Each row was made from one walk, in order. Every step used is in the known rows, and no mark comes twice. Write each row's walk.
Known rows:
P/G/L/A: [+1.02 +2.60 +0.84 -1.24 +0.56 -3.44 +0.24 -0.60 -0.22 -0.58 -2.87 +2.95 +1.81 +2.50 -0.54 +0.61 -3.44 -0.41 -2.93 +0.52 +4.09 -1.12 +1.12 +1.22 -0.73 +1.38 -0.29 +1.40 -2.64]
R/G/P/T/L: [+1.76 -0.68 +0.17 +0.87 +2.13 -1.61 -1.79 +0.73 -0.69 +0.38 -4.30 +2.82 +2.87 -0.84 -1.91 +1.57 -0.29 +0.36 -4.02 +0.86 +2.10 +0.30 -0.26 -1.54 +0.38 -0.95 +0.99 +2.07 -3.27]
G/L/T/R: [+0.84 -0.66 -0.51 -0.68 +3.64 +1.12 +0.18 -1.78 -0.85 +0.71 -4.36 +2.57 -2.17 -0.33 -2.00 -0.12 -0.45 -0.95 -3.80 +0.08 +5.26 -0.45 +1.51 +0.99 -1.03 +0.10 +0.93 +2.25 -3.00]
G/P/T/L: [+1.39 +1.16 +0.42 -0.04 +1.72 -2.77 -1.72 +1.02 -1.07 +0.33 -3.66 +2.40 +2.92 +1.13 -1.38 +1.29 -0.67 +0.37 -3.35 +0.83 +2.20 -0.08 +0.52 -0.87 +0.00 -0.86 +0.05 +1.65 -3.23]
R/G/L: [+1.41 -1.48 +0.20 +0.35 +2.33 +0.49 -0.35 -1.16 -0.01 +0.26 -3.52 +3.53 +2.35 +0.01 -2.43 +0.55 -1.28 +0.14 -3.64 +0.73 +2.99 -0.50 -0.18 +0.40 -0.08 +0.85 +0.86 +1.48 -2.59]
G/P/T/L/A: [+0.70 +2.90 +0.49 -0.81 +1.50 -4.71 -2.46 +1.50 -0.72 +0.35 -3.75 +2.60 +2.49 +1.84 -0.87 +0.67 -1.94 +1.22 -2.86 +1.50 +2.10 -0.39 +0.82 -0.29 -1.00 -0.14 -0.25 +0.79 -2.88]
L/A/P: [+0.35 +3.73 +0.00 -3.06 +0.82 -0.21 +0.49 +0.90 +1.24 -0.38 -2.34 +3.18 +0.18 +2.27 -1.01 +0.69 -2.49 +2.95 -0.94 +2.21 +2.75 -0.31 +1.13 +3.13 +0.72 +1.73 -2.74 -0.65 -2.44]
T/P/G/L/A: [-0.03 +3.43 +0.82 -1.06 +1.01 -4.26 +0.06 +0.99 -0.56 +0.06 -4.19 +2.26 +2.03 +1.85 -0.03 +0.90 -3.30 +0.78 -3.48 +1.21 +2.43 -1.21 +1.01 +0.05 -1.40 +0.50 +0.41 +1.16 -2.14]
G/P/T: [+0.98 +1.41 +0.45 -1.10 +1.16 -1.70 -0.40 +2.02 +0.14 -0.18 -3.37 +2.03 +1.26 +1.14 -1.77 +1.87 -0.94 +1.18 -2.55 +0.68 +2.05 +0.08 +0.97 +0.28 +1.46 -1.49 -1.20 +1.89 -3.87]
G/P/A: [+0.69 +0.48 -0.76 -1.62 +2.13 +0.79 -1.89 +3.39 +0.11 -0.45 -3.15 +1.99 +1.58 +3.10 -1.63 +1.04 -1.42 +2.70 -1.95 +1.10 +1.24 -0.20 +0.46 +0.35 -0.22 -0.27 -1.97 +0.04 -3.39]
T/R/G/P/A: [+1.56 -1.97 -0.78 -1.11 +3.15 +2.58 -2.37 +3.15 +0.61 -0.32 -4.86 +1.88 +0.14 +0.01 -2.75 +0.48 +0.00 +1.82 -2.88 +0.21 +2.40 +0.46 -0.14 -0.27 -0.09 -0.42 -0.20 +0.64 -3.34]
T/R/G/L: [+2.00 -2.17 +0.23 +0.00 +2.87 +1.05 -0.60 -1.10 +0.12 +0.29 -4.50 +3.05 +0.86 -1.12 -2.98 -0.35 -0.37 -0.85 -4.09 -0.10 +4.33 -0.16 +0.08 +0.30 -0.41 +0.91 +1.77 +1.69 -2.63]
R/G: [+1.13 -1.25 -0.17 -0.74 +1.91 +1.75 +0.35 +0.11 +1.19 -0.16 -3.56 +3.26 +1.55 -0.70 -2.68 +1.07 -0.33 +1.15 -2.46 +1.06 +2.28 +0.29 +0.14 +1.12 +1.48 +0.12 -0.31 +1.50 -2.33]
L/G: [-1.23 +0.38 -0.26 -1.75 +1.69 +2.30 +0.98 +0.17 -0.05 -0.19 -3.54 +2.69 +0.29 +0.57 -1.45 +1.41 -0.61 +1.11 -2.45 +1.51 +3.65 -0.17 +1.57 +2.18 +0.78 +0.43 -0.93 +2.26 -2.68]
P/G/L/T: [+0.89 +0.61 -0.34 -0.35 +2.12 -0.24 +1.72 -1.82 -1.08 -0.22 -3.12 +2.58 -0.79 +0.62 -0.40 +1.66 -1.91 -1.21 -3.88 +0.05 +5.00 -0.97 +1.45 +0.81 -0.08 -0.17 +0.23 +3.13 -3.41]
G/L: [+1.18 +0.21 +0.36 -0.44 +1.87 -0.66 -0.13 -0.81 -0.45 +0.08 -2.81 +3.26 +2.39 +1.96 -2.06 +0.27 -1.74 +0.10 -3.05 +0.74 +3.18 -0.84 +0.60 +0.95 -0.40 +0.93 -0.14 +1.16 -2.68]
L/A/P/T/R: [+2.20 +3.46 +0.22 -3.05 +0.48 -0.80 +1.64 -0.06 +1.27 -0.71 -3.03 +2.22 -1.25 +0.79 -1.67 +0.56 -1.66 +0.61 -1.45 +0.39 +4.79 +0.06 +1.46 +2.23 +1.19 +0.81 -2.25 +0.55 -3.03]
A/P: [+1.08 +2.09 -0.26 -2.21 +1.14 +1.69 +1.41 +0.47 +0.98 -0.41 -2.19 +2.94 +0.62 +1.50 -1.51 +1.26 -1.30 +2.02 -1.48 +1.55 +2.83 -0.02 +0.90 +2.42 +1.77 +0.91 -2.30 +0.06 -2.95]

Write each row's walk:
[+1.41 +4.24 +0.35 -1.71 +0.42 -2.06 +0.52 -0.25 +0.07 -0.55 -2.52 +2.96 +1.76 +2.10 +0.34 +1.10 -2.72 +0.71 -2.20 +1.30 +4.02 -0.47 +0.84 +1.47 +0.03 +2.04 -1.24 +0.08 -2.42]
T/L/A/P/G
[+0.26 -0.09 -1.95 -0.70 +3.62 +1.02 +0.09 +0.32 -1.49 +0.49 -4.13 +2.28 +0.00 +1.70 -0.56 +0.77 -1.92 +1.52 -3.58 +1.10 +2.07 -1.15 +0.77 -0.37 -2.19 -0.28 -0.44 +0.77 -2.37]
G/L/T/P/A
[+1.68 +1.45 -0.45 -1.30 +2.39 +1.37 +2.44 -1.74 -0.80 -0.24 -3.56 +1.96 -3.25 -0.17 -0.33 +1.32 -1.47 -1.43 -3.76 -0.48 +6.80 -0.53 +1.62 +1.35 +0.25 +0.56 +0.11 +2.23 -3.96]
A/P/G/L/T/R
[-0.42 -1.05 -1.02 +0.52 +3.92 +0.82 -0.04 -0.38 -1.14 +1.37 -5.34 +2.69 -0.25 -1.88 -1.37 +1.13 -0.87 +1.31 -4.62 +1.64 +2.08 -0.53 +0.36 -0.48 -0.95 -0.90 +1.70 +2.29 -2.36]
R/G/L/T/P
[-0.76 +0.70 -0.69 -0.26 +3.41 -0.25 +0.19 -0.09 -1.49 +1.22 -4.62 +2.42 -0.28 +0.11 -0.89 +0.83 -1.31 +1.31 -4.01 +1.73 +2.23 -0.83 +1.22 +0.07 -1.32 -0.82 +0.79 +1.92 -2.49]
G/L/T/P
[+0.60 -1.69 -0.95 +0.35 +3.51 +1.67 +0.32 -1.97 -0.70 +0.67 -3.94 +3.50 -0.68 -1.27 -1.88 +0.89 -0.89 +0.24 -4.12 +1.06 +3.66 -0.46 +0.40 +0.61 -0.46 +0.04 +0.99 +2.51 -2.94]
R/G/L/T
[+1.80 +4.07 +0.11 -2.87 -0.02 -1.44 +1.87 -0.08 +1.02 -0.73 -2.00 +2.72 +0.17 +1.91 -0.94 +1.32 -2.49 +1.67 -1.07 +1.32 +3.41 -0.28 +1.20 +2.48 +1.54 +0.75 -3.04 +0.28 -2.98]
L/A/P/T
[+0.66 +1.57 +0.60 -0.22 +1.34 -2.34 +0.86 +0.70 -0.88 -0.08 -4.17 +1.84 +2.49 +1.21 -0.51 +1.33 -2.08 -0.25 -3.99 +0.49 +2.69 -0.95 +0.81 -0.67 -0.40 -0.29 +0.75 +1.87 -2.56]
T/P/G/L
[+0.52 -0.43 -0.91 -1.76 +3.26 +2.44 +0.84 -0.46 +0.38 +0.23 -4.36 +2.37 -2.87 -1.06 -2.23 +0.36 +0.52 +0.12 -2.62 +0.40 +4.64 +0.32 +1.93 +1.62 +0.57 -0.55 -0.21 +2.45 -2.74]
L/T/R
[+2.51 +1.63 +0.02 -2.30 +0.96 +0.26 +1.46 -0.33 +1.57 -0.50 -3.70 +2.60 -1.39 -1.12 -2.02 +0.92 -1.26 +0.66 -2.09 +0.39 +4.65 +0.47 +0.57 +1.73 +1.52 +0.68 -1.33 +0.82 -2.89]
L/A/P/T/R/G
[+1.89 +2.40 +0.58 -1.09 +0.51 -0.42 +2.10 -0.90 -0.30 -0.75 -2.03 +2.50 +1.14 +2.14 -0.37 +1.72 -2.73 -0.42 -3.05 +0.27 +4.67 -0.88 +0.65 +1.29 +0.82 +1.21 -1.01 +1.05 -3.68]
A/P/G/L
[+3.54 -0.28 +0.20 -0.51 +1.66 +0.81 +1.64 -1.90 +0.15 -0.24 -3.52 +2.67 -0.14 -1.15 -2.34 +0.86 -1.01 -1.25 -3.85 -0.55 +5.35 -0.10 -0.03 +0.41 +1.00 +0.61 +0.30 +1.44 -3.53]
A/P/T/R/G/L
[+2.94 -1.57 -0.02 -0.76 +1.65 +1.15 +1.42 -0.88 +1.11 -0.50 -4.31 +2.43 +0.01 -2.09 -3.15 +0.95 +0.45 -1.21 -3.03 -0.77 +4.25 +0.61 +0.39 +0.26 +1.98 -0.81 +0.12 +2.71 -2.81]
P/T/R/G
[+0.81 -2.12 -1.16 -0.90 +3.68 +3.63 +0.76 -0.77 +0.71 +0.39 -5.01 +2.71 -2.83 -3.03 -2.64 +0.76 +0.91 +0.13 -3.26 +0.37 +4.45 +0.70 +1.08 +1.11 +0.90 -0.75 +0.80 +2.70 -2.64]
L/T/R/G
[+3.43 -1.90 +0.32 +0.19 +2.00 -0.22 +0.77 -1.98 -0.05 -0.05 -4.22 +2.68 +0.95 -1.44 -3.00 +0.38 -0.50 -2.11 -4.20 -0.99 +4.97 -0.10 +0.03 -0.35 +0.29 -0.12 +1.33 +2.58 -3.06]
P/T/R/G/L
[+0.76 +0.47 -1.18 -1.64 +1.96 +1.14 -0.06 +2.35 +0.29 -0.36 -3.81 +2.02 +2.17 +2.27 -1.33 +0.82 -1.35 +2.52 -1.97 +1.19 +0.66 -0.36 +0.44 +0.06 -0.25 -0.25 -1.84 +0.00 -1.80]
T/P/A
[+0.67 +1.92 -0.43 -1.09 +1.08 +1.18 +2.00 -1.83 -1.13 -0.21 -2.73 +2.74 +1.00 +0.50 -0.41 +2.00 -1.04 -0.14 -3.15 +1.11 +4.82 -0.19 +1.07 +1.06 +0.69 +0.77 -1.09 +1.69 -3.21]
A/P/T/L/G
[+2.62 -0.14 +0.49 -0.54 +1.73 -2.13 -0.13 -1.67 +0.24 -0.06 -4.33 +2.82 +0.50 -0.81 -2.58 -0.10 -1.62 -1.26 -3.72 -0.28 +4.86 -0.38 +0.36 +0.31 -0.59 +0.65 +0.89 +1.81 -2.62]
P/T/R/G/L/A
[-0.53 +0.60 +0.35 -1.53 +2.01 +0.58 -0.09 +1.74 -0.68 -0.05 -4.94 +1.11 -1.50 -0.62 -1.87 +1.56 +0.21 +0.19 -3.47 +0.25 +4.51 +0.29 +1.87 +0.45 +0.76 -1.43 +0.05 +3.11 -3.97]
L/G/P/T/R
[+0.52 +2.04 +0.18 -1.16 +1.74 -2.30 -1.60 -0.23 -0.05 +0.26 -3.21 +3.78 +2.92 +1.94 -1.34 -0.33 -1.75 +0.95 -2.22 +1.83 +2.51 -0.47 +0.81 +1.16 -1.27 +1.65 -0.29 +0.11 -1.44]
T/L/A
[-1.02 +0.03 -1.13 -0.62 +2.93 +1.56 -2.75 +2.07 -1.77 +0.12 -4.00 +2.31 +2.02 +2.37 -0.64 +1.03 -1.07 +1.89 -3.45 +1.61 +2.59 -0.43 +0.61 -0.28 -1.90 +0.55 -0.34 +0.64 -3.02]
T/L/G/P/A
[-1.04 +1.32 +0.24 -1.31 +1.47 -0.02 +0.19 +1.79 -0.77 -0.04 -3.96 +1.69 -0.04 +0.39 -1.23 +2.40 -0.82 +1.30 -3.19 +1.15 +3.16 -0.05 +1.59 +0.66 +0.97 -1.42 -0.86 +2.91 -3.99]
L/G/P/T
[-1.39 +0.22 -1.16 -1.82 +2.43 +2.57 -1.31 +3.16 -0.74 -0.42 -3.78 +1.78 +0.34 +2.25 -1.06 +1.51 -1.23 +2.84 -2.56 +1.51 +2.27 -0.37 +0.99 +0.86 -0.55 -0.31 -1.67 +1.03 -3.49]
L/G/P/A
[+1.13 +1.07 +0.33 +0.04 +1.94 -3.50 -2.64 +1.27 -0.46 +0.57 -4.44 +2.95 +2.54 -0.23 -1.46 +0.93 -1.46 +1.30 -3.53 +1.54 +1.97 +0.02 -0.01 -0.79 -0.69 -0.25 +0.56 +1.24 -2.95]
R/G/P/T/L/A
[+3.17 -0.05 -0.18 -1.53 +1.27 +2.20 +2.29 -0.81 +1.27 -0.65 -3.59 +2.40 -0.80 -1.88 -2.47 +1.48 +0.02 -0.19 -2.65 -0.25 +4.73 +0.70 +0.39 +1.06 +2.55 +0.05 -0.84 +1.58 -3.30]
A/P/T/R/G
[+0.21 -0.04 -0.80 -0.48 +3.10 +0.47 +0.48 -1.68 -1.02 +0.58 -3.28 +3.10 -0.69 +0.72 -1.35 +0.68 -1.39 +0.11 -3.49 +1.09 +3.88 -0.90 +1.22 +1.22 -0.68 +0.16 +0.05 +2.11 -3.03]
G/L/T
